Known rows, with every step that occurs:
regas/pobu/puli: -.45 -.10  .09  .41 -.22 -.44  .18  .25  .12  .09 -.17 -.01  .07  .10 -.29 -.12 -.10  .10  .09  .23 -.24  .16  .18  .01
neri/gamov/libuv/regas/pobu/puli: -.59 -.08  .38  .38 -.19 -.31  .37  .09  .43 -.03 -.09  .26  .13 -.18 -.43 -.22 -.02 -.22 -.21  .37 -.17  .47 -.29 -.26
neri/gamov/nogoz/regas/pobu: -.38  .11  .10  .27  .00 -.29  .21 -.13  .23 -.05 -.01 -.25  .08 -.17 -.40  .03  .17 -.38 -.47  .39  .02  .52 -.03 -.29
neri/gamov/libuv/puli: -.28  .19  .39  .11  .09  .17  .29 -.15  .16 -.52 -.01  .17 -.03 -.51 -.21 -.50  .06 -.18 -.02  .14  .10  .55 -.19  .10
pobu/puli/libuv/gamov: -.16  .18 -.09  .26 -.13 -.04  .47  .35  .25  .25  .11 -.03  .05 -.44 -.16 -.46 -.34  .08  .09  .04 -.48 -.27  .28  .24
libuv/regas:  .05 -.11  .16 -.14 -.01  .11  .09 -.04  .15  .01  .04  .10 -.15 -.02 -.14  .17 -.05  .05 -.29  .10 -.01 -.02 -.16 -.25
puli/libuv/gamov/nogoz: -.17  .47 -.28  .04  .04 -.14  .44  .12  .36  .19  .38 -.41  .19 -.44 -.05 -.18 -.24 -.11  .00 -.13 -.41 -.09  .02  .13
regas/pobu/puli/libuv/gamov/kered: -.40  .32  .16  .36  .00 -.37  .46  .35  .49  .23  .08 -.26  .02 -.02 -.21 -.60 -.36  .04  .06  .18 -.86 -.03  .25 -.05
pobu/puli/libuv: -.20  .07 -.22  .36 -.05 -.01  .04  .18  .08  .27  .06 -.17  .22 -.24 -.03 -.35 -.17  .11  .22  .12 -.30 -.32  .32  .29
neri/gamov/libuv/puli/pobu: -.26 -.06  .35  .36  .10  .00  .13 -.26  .17 -.42 -.27  .22 -.05 -.42 -.36 -.78  .01 -.08  .29 -.03  .03  .71 -.06  .26
libuv/gamov/nogoz/regas: -.09  .27  .25 -.11 -.05  .04  .57  .20  .27  .15  .12 -.25 -.04 -.46 -.18 -.01  .02 -.13 -.46  .16 -.31  .18 -.29  .00
gamov/libuv/regas/pobu/puli: -.57 -.10  .33  .30 -.27 -.36  .30  .31  .57  .14 -.09  .05  .29 -.04 -.29 -.14  .02  .02 -.08  .26 -.46  .27 -.41 -.19
libuv/regas/neri/gamov/kered:  .06 -.14  .44 -.14  .33  .15  .06 -.40  .20 -.21  .20  .35 -.39 -.12  .04  .09 -.06 -.35 -.36  .10  .01  .26 -.29 -.61
gamov/libuv/regas: -.14  .00  .25 -.11 -.01  .07  .14  .08  .43  .06  .11  .03  .20 -.17 -.01 -.03  .11 -.09 -.17  .06 -.19  .14 -.60 -.17
neri/gamov/nogoz: -.31  .29 -.09  .08  .09 -.03  .25 -.26 -.07 -.06  .21 -.13 -.02 -.19 -.10  .05 -.05 -.29 -.10 -.01  .22  .30 -.02  .05
kered/gamov/nogoz/regas/pobu/puli: -.57  .17  .22  .47 -.19 -.52  .27  .16  .23  .55  .07 -.50  .03 -.20 -.18 -.01 -.18  .05 -.21  .41 -.39  .22 -.04 -.02
puli/libuv:  .02  .07 -.30  .13  .06  .00 -.14  .00  .15  .13  .17 -.23  .22 -.16  .05 -.15 -.07 -.03  .10 -.03 -.19 -.26  .22  .05
nogoz/regas/pobu/puli: -.32 -.19  .29  .39 -.24 -.29  .14  .29  .21  .18 -.26 -.03  .08 -.08 -.41 -.15  .09  .05 -.26  .51 -.32  .14  .06 -.11
regas/neri:  .07 -.26  .01  .02  .05 -.14 -.07 -.13  .10 -.07  .05  .20  .07 -.23  .13  .19  .03 -.16  .05 -.08  .02  .06 -.19 -.17
nogoz/regas:  .14 -.14  .19  .02 -.03  .18 -.02  .10  .07  .09 -.11 -.04  .00 -.19 -.09 -.03  .20 -.05 -.31  .26 -.08  .00 -.11 -.10
nogoz/gamov/kered:  .05  .29  .28 -.12  .31  .15  .23 -.17 -.07 -.35 -.06 -.18 -.35  .14  .02 -.20  .02  .07 -.01 -.15 -.32 -.03  .14  .08
nogoz/gamov/neri:  .08  .09 -.08  .03  .29 -.28  .27 -.37 -.02 -.50 -.18  .04 -.14 -.07 -.10  .02  .20 -.12 -.01 -.07  .11 -.18  .05  .18
gamov/libuv: -.20  .11  .09  .03 -.04 -.02  .06  .11  .27  .03  .07 -.05  .34 -.19  .13 -.20  .18 -.14  .12 -.04 -.20  .14 -.40  .08
kered/gamov:  .05  .08  .07  .07  .02 -.15 -.05 -.14  .02  .28  .15 -.09 -.21 -.04  .19  .04 -.23  .06 -.02 -.04 -.03 -.08  .05 -.09
regas/pobu/puli/libuv/gamov: -.37  .10 -.08  .43 -.22 -.49  .48  .39  .45  .18 -.02 -.10  .15 -.22 -.34 -.40 -.33  .03  .06  .17 -.60 -.07  .35  .00
nogoz/regas/neri/gamov/kered:  .14 -.17  .50 -.03  .34  .23 -.02 -.31  .12 -.14  .03  .21 -.23 -.32  .12 -.16  .16 -.45 -.44  .31 -.01  .28 -.26 -.43

Rows:
-.22  .07  .14  .08  .04  .04  .15 -.09  .15 -.15  .03  .16  .17 -.29  .01 -.30  .17 -.37 -.02  .02  .10  .32 -.25 -.03 -> neri/gamov/libuv
-.11 -.20  .19  .18 -.11 -.27 -.02  .12  .25  .02 -.21 -.09  .09  .05 -.30  .02  .20 -.08 -.35  .38 -.18  .21 -.02 -.33 -> nogoz/regas/pobu
-.16 -.07 -.07  .22 -.10  .10  .10  .15  .25  .27  .13 -.07  .07 -.26 -.16 -.18 -.23  .18 -.05  .19 -.34 -.35  .14  .02 -> pobu/puli/libuv/regas
-.08  .21  .29  .00  .29  .19  .04 -.23 -.07 -.14  .07  .02 -.30  .09  .03 -.31 -.03 -.27 -.14  .11  .03  .22  .05 -.18 -> neri/gamov/kered
 .06  .38  .08 -.03  .21  .09  .28  .14  .37  .11  .30 -.26 -.06 -.12  .06 -.51 -.24 -.06 -.03 -.04 -.58 -.19  .08 -.07 -> puli/libuv/gamov/kered
-.14  .16  .13 -.06  .05  .01  .34 -.02  .15 -.35 -.12 -.06  .11 -.24  .00 -.22  .23 -.06  .13 -.21 -.26  .09 -.19  .23 -> nogoz/gamov/libuv
 .01 -.03  .30 -.01  .35  .04 -.02 -.35  .03 -.21  .16  .25 -.22 -.14  .19 -.09 -.02 -.43 -.08  .02  .03  .28 -.15 -.35 -> regas/neri/gamov/kered
-.15  .16  .17  .06  .00 -.15  .03 -.03  .27  .31  .21 -.18  .11 -.18  .31 -.18 -.05 -.06  .12 -.06 -.19  .11 -.34 -.01 -> kered/gamov/libuv
-.22  .25  .45  .10  .01 -.01  .16 -.07  .31 -.05  .13 -.16 -.08 -.40  .07 -.38 -.16  .11  .11  .02 -.18  .33 -.25  .10 -> kered/gamov/libuv/puli
-.15 -.16  .15  .10  .12 -.11  .08 -.22  .25 -.24  .09  .37  .24 -.52  .18 -.11  .17 -.56  .04 -.06  .09  .39 -.47 -.18 -> regas/neri/gamov/libuv
-.02 -.17  .27 -.20  .10 -.05  .36 -.23  .41 -.40  .00  .27  .05 -.51  .02  .16  .17 -.16 -.11 -.20 -.26  .14 -.58 -.20 -> nogoz/gamov/libuv/regas/neri
-.29  .01  .32  .16 -.11 -.52  .10 -.03  .61  .29  .15 -.12  .05  .02 -.02  .07 -.11 -.06 -.17  .15 -.33  .30 -.46 -.50 -> kered/gamov/libuv/regas/pobu
-.23  .04 -.05  .07  .15 -.17  .16 -.37  .02 -.18  .24  .07  .05 -.43  .04  .23 -.03 -.47 -.04 -.07  .22  .35 -.20 -.10 -> regas/neri/gamov/nogoz
-.03 -.16  .23  .30  .05 -.05 -.04 -.19  .02 -.29 -.26  .06 -.20 -.16 -.36 -.48 -.14  .33  .28 -.06 -.07  .38  .23  .24 -> libuv/puli/pobu
-.42  .00 -.24  .55 -.15 -.47  .02  .24  .26  .21 -.02 -.19  .32 -.04 -.26 -.31 -.18  .08  .20  .22 -.45 -.11  .36  .03 -> regas/pobu/puli/libuv
 .04  .33  .41 -.18  .14  .08  .41  .12  .23  .00  .10 -.04 -.32  .02  .01 -.30 -.16 -.04 -.17 -.01 -.43  .10 -.12 -.11 -> libuv/gamov/kered
-.03  .03  .25 -.10 -.02 -.08  .48  .05  .39  .08  .18 -.03  .02 -.71 -.05  .17  .03 -.30 -.39  .08 -.28  .24 -.50 -.16 -> libuv/gamov/nogoz/regas/neri
-.24 -.07  .31  .27  .03 -.07  .06 -.06  .26 -.27 -.26  .02  .11 -.33 -.24 -.70  .02  .18  .42 -.09 -.26  .53 -.19  .34 -> gamov/libuv/puli/pobu
 .08  .14 -.17  .01  .01 -.05  .33  .16  .32  .11  .17 -.10  .05 -.33 -.08 -.29 -.22 -.03 -.04 -.04 -.35 -.18  .17  .01 -> puli/libuv/gamov
-.14 -.29 -.06  .22 -.05 -.04  .04  .04  .32  .19  .21  .13  .16 -.51  .02  .03 -.23  .04 -.02  .12 -.32 -.27 -.05 -.13 -> pobu/puli/libuv/regas/neri
-.26  .26 -.06  .23 -.06 -.41  .46  .26  .63  .24  .19 -.53  .30 -.41 -.37 -.15 -.05 -.20 -.37  .28 -.58  .12 -.02 -.21 -> puli/libuv/gamov/nogoz/regas/pobu
-.25 -.03  .14  .45 -.25 -.32  .46  .45  .51  .29 -.11 -.11  .15 -.42 -.46 -.45 -.13  .01 -.29  .44 -.68 -.06  .24 -.07 -> nogoz/regas/pobu/puli/libuv/gamov
-.35  .10 -.20  .53 -.03 -.78  .46  .13  .53  .06 -.02 -.02  .23 -.23 -.35 -.38 -.16 -.14  .04  .31 -.43 -.20  .23  .07 -> regas/pobu/puli/libuv/gamov/neri
-.11 -.21  .62  .08  .12  .23  .22 -.21  .34 -.49 -.05  .34  .03 -.90 -.18 -.34  .25 -.40 -.31  .35  .07  .62 -.47 -.15 -> nogoz/regas/neri/gamov/libuv/puli
 .10  .19 -.25  .12  .19 -.33  .33 -.07  .44 -.03  .15 -.01  .14 -.31 -.04 -.26 -.05 -.23 -.06  .06 -.17 -.33  .05  .07 -> puli/libuv/gamov/neri
-.23  .40  .03 -.12 -.02 -.12  .62  .13  .22  .07  .23 -.23 -.05 -.31 -.12 -.01 -.15 -.07 -.12 -.13 -.24  .19 -.18  .09 -> libuv/gamov/nogoz
